Every row comes from one small tree of marks. The marks that hang from a mark follow it in brackets, in the order of their numbers. Every link used is in the known rows. Which tree was each row made from?
Known rows
K_45[K_728[K_586[K_484]]]: [10.1 -11.0 7.6 -20.1 -16.3 15.1 4.0 -6.4 -9.6 25.4 -12.4 4.6 -3.9 5.8 -13.2 -28.5 11.9 -9.4 10.7 0.1 -3.2 9.8 -3.2 -5.9 -13.1]
K_657[K_912]: [-9.8 0.9 -23.5 32.6 14.7 1.6 10.6 8.3 -21.5 3.1 5.0 20.0 9.8 3.5 8.4 7.4 -2.5 15.7 10.6 -9.8 1.6 -21.8 1.9 7.1 -17.4]
K_484[K_586[K_728]]: [6.3 13.4 -18.4 8.0 0.0 3.5 4.2 30.4 7.5 -13.4 -9.5 -10.9 2.5 -29.1 5.5 -25.6 -10.7 -3.6 -16.9 12.0 -5.2 0.8 -5.6 -2.9 6.0]
K_728[K_45[K_390]]: [5.9 9.2 11.2 22.4 -12.4 -8.9 4.7 0.2 -3.5 -19.0 5.3 5.5 9.4 -1.0 3.3 23.0 -3.9 2.4 5.1 -5.4 6.4 11.6 -11.7 -6.7 -6.1]
K_45[K_390[K_912] K_728[K_586[K_821]]]: [-10.8 -0.6 -6.1 1.2 -11.0 -1.1 8.3 2.3 -0.4 12.4 12.6 -9.5 -10.0 -7.8 -26.9 -17.3 17.8 -13.1 -24.1 -13.7 -10.2 25.4 -23.3 -14.4 -17.6]
K_45[K_390 K_728[K_79 K_586]]: [-3.9 -9.4 22.9 -3.3 -40.8 1.0 -2.3 10.7 4.6 10.3 8.7 11.7 23.3 -16.7 -16.0 -1.1 1.9 -8.9 -10.9 -6.6 -7.6 17.7 -12.6 -9.5 -6.0]
K_45[K_728[K_79]]: [4.8 -17.8 23.1 -6.5 -21.1 5.1 -10.6 3.8 -3.9 15.6 6.9 18.5 10.1 -6.8 -0.1 -3.3 -2.0 -6.0 9.8 0.7 -8.0 -4.8 9.1 2.1 -7.7]
K_586[K_484 K_728[K_79[K_657]] K_821]: [6.3 -1.9 4.1 -20.1 20.3 -1.1 -9.0 -7.7 -6.1 -13.9 -4.5 -11.5 -20.7 8.6 0.1 19.7 1.8 7.9 2.9 8.7 7.4 -26.3 18.1 2.7 17.4]
K_45[K_390[K_912] K_728[K_79[K_657]]]: [1.7 -5.6 16.4 4.1 -28.5 -4.7 -4.4 -2.9 2.7 13.0 14.1 14.5 9.0 1.7 -18.6 15.4 21.6 -12.9 -11.3 -8.4 -16.8 3.8 1.2 -22.8 5.9]
K_912[K_390[K_45[K_728[K_586]]]]: [1.7 -21.5 -11.7 0.5 10.2 -1.2 5.5 1.3 4.7 39.8 -1.3 4.9 -5.0 3.4 11.4 -41.0 7.0 -6.7 4.1 -2.7 -5.6 3.1 12.1 -2.6 -12.1]
K_821[K_586[K_484 K_728[K_45]]]: [7.6 11.8 20.6 -15.2 -9.4 -4.4 2.3 -8.3 8.7 -27.4 0.6 -28.4 -7.0 6.2 5.5 29.3 6.4 -8.4 9.5 14.9 0.0 -5.5 -6.6 9.1 13.4]
K_79[K_657 K_728[K_45 K_586]]: [0.1 22.8 -3.4 -2.7 5.3 2.0 -4.9 -21.3 3.6 13.1 -12.9 24.1 20.9 18.2 3.7 8.3 -17.6 11.7 5.7 2.9 0.1 13.5 8.7 1.7 21.2]
K_821[K_586[K_484 K_728[K_45 K_79]]]: [6.2 4.6 32.2 -16.0 -20.4 -5.8 -7.3 -5.6 12.5 -35.1 5.2 -24.9 2.6 0.4 7.6 43.2 0.0 -6.4 9.3 15.8 2.9 -9.1 -3.1 15.6 16.5]
K_586[K_484 K_728[K_45 K_79] K_821]: [12.4 -3.4 22.8 -15.3 14.0 -6.9 -16.4 -7.2 -2.8 -33.4 -6.5 -22.2 -18.0 2.1 8.2 29.9 -8.8 12.1 6.9 7.9 21.1 -5.6 1.9 16.2 0.5]
K_657[K_912[K_390[K_45]]]: [-11.7 -13.3 -29.8 38.3 30.2 -5.9 11.1 3.3 -12.8 21.8 7.0 21.5 3.1 11.7 20.0 -4.6 0.1 15.1 8.4 -11.9 2.6 -20.0 13.2 8.4 -18.2]
K_79[K_657]: [6.7 6.5 -24.0 4.1 11.3 6.7 8.2 -7.4 -16.0 13.4 -5.0 16.2 4.1 12.4 0.4 3.4 2.0 4.7 13.6 1.4 -9.2 -25.4 21.0 -16.5 18.6]
K_821[K_586[K_484 K_728[K_79[K_657]]]]: [-0.7 6.6 14.6 -21.7 -12.2 -0.2 -0.2 -5.6 9.0 -18.9 5.3 -16.7 0.9 7.3 2.6 34.8 8.8 -9.2 7.3 17.3 -7.6 -24.7 10.0 5.0 30.2]
K_586[K_821]: [-15.0 1.1 -23.2 13.2 25.6 2.5 10.9 1.7 -16.1 -1.4 14.1 3.5 -18.2 -2.1 1.4 -1.2 -6.9 4.7 5.8 -6.6 3.1 -14.9 4.0 6.2 -10.7]
K_912[K_390[K_45[K_728]]]: [2.3 -22.3 -6.5 6.5 13.1 -2.2 6.4 -0.9 2.9 39.4 4.4 12.7 -9.0 8.4 15.5 -34.4 11.5 -7.4 4.9 -2.8 -7.0 -4.0 19.9 -3.8 -11.6]
K_390[K_45 K_912]: [-11.2 -13.2 -31.9 4.6 21.5 8.1 4.4 -2.3 7.5 2.8 0.6 -11.0 -24.8 5.4 -3.7 -43.4 23.9 -7.4 -10.1 -3.7 -8.7 -13.5 0.1 -11.0 0.7]
K_657[K_912[K_390[K_45[K_728]]]]: [-4.6 -16.5 -17.1 30.9 23.6 -5.3 8.7 -0.7 -15.4 35.4 7.5 24.3 4.0 11.7 14.3 -11.9 2.6 12.3 5.6 -10.6 -2.1 -14.4 13.8 5.6 -22.6]
K_484[K_586[K_728[K_79]]]: [4.1 7.0 -6.6 7.6 -8.7 0.8 -7.0 33.0 13.0 -21.7 -5.8 -9.1 13.5 -34.4 8.5 -9.5 -16.3 -1.9 -15.0 11.2 -2.2 -2.0 -3.0 2.6 9.1]
K_45[K_390]: [-14.1 8.4 -5.1 21.8 -12.0 -2.6 18.2 12.6 -0.1 -7.1 16.2 11.4 2.9 -4.4 -2.7 6.0 11.6 -10.5 -4.6 -8.7 -6.2 -3.7 -6.6 -16.9 -1.8]
K_821[K_586[K_484 K_728[K_79]]]: [-7.2 3.0 20.5 -17.2 -16.3 -1.5 -0.3 1.8 14.0 -27.2 10.4 -20.7 -1.3 -1.6 5.9 30.0 8.7 -14.4 5.4 15.0 -4.7 -18.2 1.7 12.8 17.2]
K_484[K_586[K_728 K_821]]: [-2.8 14.5 -25.8 9.9 18.3 0.9 5.8 25.5 0.0 -15.5 -1.4 -13.6 -10.5 -28.0 1.3 -18.3 -18.2 3.7 -22.4 7.7 0.1 -0.9 -6.0 3.9 -0.3]
K_484[K_586[K_728[K_79[K_657]] K_821]]: [1.9 9.1 -18.5 6.6 11.1 -0.7 -5.4 20.8 -1.0 -13.4 -0.5 -7.4 2.5 -27.2 -0.6 1.9 -22.9 10.7 -19.0 9.2 -1.2 -7.6 4.3 3.0 13.7]

Which tree is each row?
[13.9 6.1 9.1 -13.1 26.4 -5.0 -3.2 -10.5 -8.4 -23.3 -10.9 -25.6 -31.2 7.8 5.1 11.6 -2.4 10.4 4.3 5.9 17.3 -2.4 0.1 9.0 -4.5] | K_586[K_484 K_728[K_45] K_821]
[-5.0 -0.6 7.9 8.1 -22.5 -2.5 9.6 2.1 3.3 11.6 15.4 4.3 -7.4 -0.9 -18.0 -9.8 29.8 -21.0 -16.7 -11.1 -17.1 14.9 -11.2 -23.6 -10.9] | K_45[K_390[K_912] K_728]
[-18.9 8.4 -22.9 25.1 31.4 -4.9 7.1 -18.9 -1.8 40.8 7.9 48.9 11.9 31.7 16.9 5.0 -2.0 14.6 0.4 -6.9 -7.9 -16.6 32.5 2.9 14.7] | K_79[K_657[K_912[K_390[K_45]]] K_728]
[16.5 1.5 20.8 -9.8 -6.1 -11.9 -23.4 17.4 13.4 -29.8 -9.2 -20.4 12.8 -18.6 18.5 17.0 -19.4 7.2 4.4 11.5 8.8 -4.7 -1.1 11.6 9.7] | K_586[K_728[K_45 K_79]]
[-9.8 -2.4 -22.7 -5.1 12.6 14.5 13.0 -6.3 -14.3 -2.7 -5.7 -7.5 -14.4 5.1 -8.9 -9.7 3.0 1.7 12.3 -4.2 12.2 -1.4 -7.3 3.1 -14.5] | K_728[K_586[K_484 K_821]]
[15.3 10.1 17.8 -8.4 -2.7 -9.5 -2.6 -2.4 11.2 -30.9 -13.1 -28.4 -16.6 6.6 -0.6 12.7 23.0 -6.9 -2.3 5.7 7.0 8.8 -11.3 -10.7 2.2] | K_586[K_484 K_728[K_45[K_390[K_912]]]]
[6.7 -24.5 -3.1 1.6 9.6 -4.6 -2.2 -6.9 1.6 40.7 3.7 19.4 1.2 11.3 13.8 -17.1 5.9 -1.9 8.0 -1.4 -8.2 -12.3 28.8 -4.6 2.9] | K_912[K_390[K_45[K_728[K_79[K_657]]]]]
[6.1 -17.0 15.3 -15.3 -26.0 8.4 -10.8 8.2 -0.7 16.2 -2.0 5.2 18.5 -13.0 -5.3 -14.2 -7.3 -5.5 5.4 0.6 -3.6 5.3 -3.8 3.6 -9.0] | K_45[K_728[K_79 K_586]]
[1.8 -27.4 3.1 4.6 4.9 -5.1 -1.9 1.4 7.5 33.0 7.0 15.0 -1.0 4.3 16.7 -23.8 6.0 -5.9 7.8 -2.7 -4.9 -7.0 20.9 1.4 -8.3] | K_912[K_390[K_45[K_728[K_79]]]]
[2.2 -5.4 -13.6 -6.6 -10.4 8.0 -10.0 4.9 -3.2 -0.3 -10.4 5.5 29.4 -7.9 -1.5 9.5 -14.1 9.1 14.9 1.9 2.0 -12.9 7.2 -2.0 16.5] | K_728[K_79[K_657] K_586]
[-2.8 -6.1 10.1 -17.3 16.8 -1.2 -7.8 2.9 0.1 -24.5 1.8 -17.6 -25.2 -1.9 3.8 12.8 1.3 2.9 2.3 5.1 12.0 -20.1 8.3 11.0 3.3] | K_586[K_484 K_728[K_79] K_821]
[5.0 10.6 -6.7 13.6 -14.5 -6.0 0.2 4.6 4.6 -22.9 -8.6 -21.6 13.3 -8.7 -8.2 9.7 -0.8 -0.4 -2.0 -7.1 9.4 30.8 -31.6 -8.7 -11.6] | K_728[K_45[K_390[K_912]] K_586]
[0.0 -26.9 -9.4 -16.2 -2.5 9.8 -12.3 -2.2 11.7 16.6 -5.6 -13.2 -9.1 -3.1 -13.6 -48.5 15.7 -7.4 -14.4 -2.5 -9.9 4.4 -5.1 -6.2 -4.2] | K_390[K_45[K_728[K_79 K_586]] K_912]
[5.0 -2.0 28.4 21.9 -29.1 -11.0 -11.1 5.2 2.7 -29.4 10.6 10.9 25.5 -9.2 6.3 46.2 -13.4 6.5 9.9 -5.0 11.3 6.6 -9.6 3.6 -2.7] | K_728[K_45[K_390] K_79]
[5.9 -11.7 1.8 -17.9 -2.3 13.4 5.3 -11.7 -16.5 23.4 -5.4 1.6 -14.4 6.6 -15.6 -24.9 6.1 -3.5 6.7 -2.7 -0.1 9.2 -4.3 0.0 -18.4] | K_45[K_728[K_586[K_484 K_821]]]
[0.4 -21.6 -14.1 -8.5 9.8 9.1 1.0 -8.8 6.0 23.2 0.3 -6.0 -26.7 7.6 -12.4 -55.0 26.6 -11.4 -16.1 -2.9 -16.0 -2.5 1.4 -13.7 -4.3] | K_390[K_45[K_728] K_912]
[2.9 3.5 -33.2 30.2 24.1 -5.6 10.5 -6.4 -22.6 26.3 -1.1 27.5 15.8 19.5 13.4 22.9 -1.0 16.7 18.0 -7.7 -3.7 -27.3 24.5 -7.0 1.4] | K_79[K_657[K_912[K_390]]]
[-14.3 19.7 -18.9 -6.6 7.3 8.7 4.4 -12.0 7.7 23.2 -4.4 27.9 14.6 15.8 0.3 -7.7 -7.6 1.3 0.8 2.5 -8.2 -0.8 14.3 -3.9 25.1] | K_79[K_657 K_728[K_586]]
[-6.3 10.8 9.6 -17.0 -7.1 1.3 9.9 -1.6 10.3 -19.9 5.9 -23.6 -11.8 4.3 3.2 15.9 15.0 -16.6 3.6 13.8 -7.1 -16.5 -0.4 5.8 16.3] | K_821[K_586[K_484 K_728]]
[2.7 9.9 3.7 23.9 -9.8 -10.4 2.1 -1.0 1.9 -24.2 4.6 -4.3 2.1 0.6 -1.7 22.0 6.2 -2.3 1.8 -8.2 4.1 16.7 -17.5 -9.9 -9.1] | K_728[K_45[K_390[K_912]]]
[6.9 9.6 -2.7 10.4 6.1 -5.8 -11.8 20.7 2.3 -30.2 -2.7 -15.3 4.4 -32.1 5.9 7.9 -32.6 12.6 -17.3 7.9 9.0 8.8 -7.7 14.4 -0.1] | K_484[K_586[K_728[K_45 K_79] K_821]]
[21.4 -3.5 33.0 -18.4 -7.3 -4.4 -19.5 1.0 7.7 -32.0 -17.0 -18.0 -1.3 1.2 11.9 23.2 0.2 3.3 15.2 13.1 15.2 -4.6 2.5 7.2 7.0] | K_586[K_484 K_728[K_45 K_79]]
[-2.0 3.7 -5.7 -14.4 30.0 2.1 5.9 -1.3 -4.9 -13.7 -3.5 -22.0 -37.0 4.4 1.0 -4.6 8.7 0.0 -1.1 5.7 7.0 -17.0 5.8 4.0 -0.5] | K_586[K_484 K_728 K_821]
[0.8 22.9 3.7 5.3 8.1 -2.3 -3.4 -24.3 1.9 12.8 -3.0 35.9 12.6 24.9 8.1 18.5 -10.8 7.9 8.9 2.6 -2.4 1.4 20.1 0.3 23.7] | K_79[K_657 K_728[K_45]]
[-0.6 -5.0 -9.9 18.5 1.1 1.4 -7.3 -1.2 -17.3 1.9 2.7 26.5 26.5 4.7 6.8 33.2 -9.7 18.0 17.5 -4.2 -0.4 -32.0 17.9 2.0 9.6] | K_728[K_79[K_657[K_912]]]
[-29.8 11.4 -5.7 -4.0 12.5 11.2 9.0 -12.4 6.8 6.6 6.5 19.5 -10.5 13.1 -0.4 -12.2 -0.3 -4.6 1.2 -3.9 5.3 7.1 0.2 13.8 -3.4] | K_79[K_728[K_586[K_484 K_821]]]
[5.6 -21.3 -9.2 -16.6 2.6 14.4 3.7 -2.6 -3.0 32.5 -9.9 1.4 -8.9 -0.3 -10.7 -63.1 4.9 -0.3 -12.2 -0.4 -10.2 0.2 0.9 -8.0 -1.7] | K_390[K_45[K_728[K_586]]]
[1.9 -7.3 -5.5 -12.0 0.1 9.0 3.4 0.5 -14.2 24.7 -1.6 -0.2 -5.9 -6.8 -12.1 -28.7 -6.1 -1.7 -2.1 -3.7 -3.9 9.4 -5.7 1.7 -16.8] | K_45[K_728[K_586[K_821]]]
[18.4 -0.1 1.8 -4.1 -7.7 8.7 -2.3 -11.1 -10.1 -14.6 -24.0 -9.9 5.7 9.0 -1.8 2.7 -4.0 6.6 23.6 0.2 19.6 18.0 -14.6 3.6 -12.4] | K_728[K_45 K_586[K_484]]
[-4.2 10.0 -15.8 16.5 3.1 -6.9 3.3 -0.3 -2.3 -23.1 1.7 -23.6 -0.6 -8.5 -12.4 15.0 -8.2 7.6 -5.9 -11.2 13.7 28.4 -32.2 -0.2 -19.0] | K_728[K_45[K_390[K_912]] K_586[K_821]]
[-14.7 14.5 8.1 -1.6 8.5 3.0 0.3 -20.4 5.0 -2.6 -0.9 14.2 -4.1 17.0 1.8 4.8 -11.7 4.6 7.4 -3.0 15.4 21.8 -5.5 18.6 -6.8] | K_79[K_728[K_45 K_586[K_484 K_821]]]
[-12.4 18.0 5.5 2.7 -2.9 0.6 -4.5 -4.4 15.4 -1.5 -3.6 16.3 15.0 4.2 9.5 -2.4 -18.1 1.4 5.0 -0.5 7.2 23.5 -8.2 15.8 -1.3] | K_79[K_728[K_45 K_586]]
[14.0 5.8 5.7 -10.3 21.6 -14.4 -22.5 2.0 -3.8 -21.9 -5.4 -21.0 -1.1 -9.8 9.7 31.3 -29.0 22.0 -1.0 8.0 9.9 -12.4 8.8 11.5 16.8] | K_586[K_728[K_45 K_79[K_657]] K_821]
[0.0 9.9 22.9 -10.6 -16.3 -12.4 -10.5 7.3 16.6 -33.4 10.0 -27.8 14.0 -14.6 12.9 39.8 -14.3 -3.5 2.5 15.5 -2.7 -9.0 -5.5 18.8 17.7] | K_821[K_586[K_728[K_45 K_79]]]
[15.1 -13.1 8.4 -20.3 -21.1 9.0 -12.3 -2.3 -7.6 25.5 -8.0 12.3 22.4 -4.0 -9.0 -8.7 -9.1 1.2 6.7 2.9 -8.4 1.0 7.9 -4.8 5.9] | K_45[K_728[K_79[K_657] K_586]]
[-17.3 18.5 -17.1 -8.6 19.6 11.4 9.4 -27.6 -3.7 21.2 -2.2 27.8 -4.5 28.0 -6.3 0.8 -1.1 4.0 1.9 -1.8 -0.2 -1.9 15.9 1.1 19.3] | K_79[K_657 K_728[K_586[K_484 K_821]]]
[-5.5 -8.8 14.2 -1.3 -37.5 -1.8 -4.8 10.5 12.5 5.2 10.2 -2.6 15.1 -13.8 -19.6 -2.4 14.6 -16.4 -14.8 -9.5 -9.4 22.9 -20.5 -14.1 -10.6] | K_45[K_390[K_912] K_728[K_79 K_586]]
[-2.9 -3.9 10.4 -6.1 -17.0 6.2 14.8 -6.9 -11.7 16.9 7.9 5.0 -10.0 3.1 -25.4 -11.0 15.2 -9.5 -13.6 -10.0 -2.8 20.1 -15.7 -13.5 -15.0] | K_45[K_390 K_728[K_586[K_484 K_821]]]
[-3.4 -0.6 0.2 -0.1 -25.0 1.2 7.6 7.3 6.8 12.6 5.7 -7.0 1.4 -7.7 -24.1 -21.2 22.8 -18.8 -18.9 -10.7 -13.6 25.9 -23.1 -21.3 -13.5] | K_45[K_390[K_912] K_728[K_586]]
[-0.4 -1.2 9.5 -2.7 -29.6 2.7 11.9 7.3 -1.6 18.2 4.5 6.7 9.4 -9.8 -18.9 -19.4 9.5 -11.8 -15.1 -6.6 -11.3 20.6 -16.4 -16.9 -9.8] | K_45[K_390 K_728[K_586]]
[8.9 10.0 14.1 -5.4 16.4 -9.7 2.8 -8.9 -5.0 -28.8 -1.5 -22.9 -28.6 5.6 -1.8 19.4 4.7 7.2 -6.3 1.4 14.2 3.6 -7.7 1.5 -1.7] | K_586[K_484 K_728[K_45[K_390]] K_821]
[-3.9 -17.5 -23.8 23.6 20.5 -2.1 7.2 2.3 -14.1 35.1 -0.3 15.2 8.9 7.1 12.0 -18.1 -2.2 13.3 3.4 -11.2 0.6 -5.4 6.7 6.7 -24.3] | K_657[K_912[K_390[K_45[K_728[K_586]]]]]
[6.0 -6.8 18.5 -19.5 -5.1 2.4 -10.2 9.7 10.1 -21.2 -9.6 -13.0 -8.0 -2.3 9.6 6.3 10.6 -6.9 8.9 10.8 5.7 -18.6 8.4 2.2 11.5] | K_586[K_484 K_728[K_79]]
[-16.9 21.3 12.0 11.0 -13.5 -3.6 3.0 -3.6 18.0 -5.8 5.2 18.4 18.4 2.6 3.0 6.8 -12.6 -1.5 -7.0 -4.0 5.3 29.7 -14.3 7.2 1.8] | K_79[K_728[K_45[K_390] K_586]]
[6.6 19.5 -9.3 18.3 6.8 -8.4 3.1 20.8 0.4 -26.7 -0.4 -17.0 -3.7 -28.5 -2.3 2.7 -21.7 8.5 -27.9 3.2 4.3 17.1 -16.7 1.5 -1.5] | K_484[K_586[K_728[K_45[K_390]] K_821]]
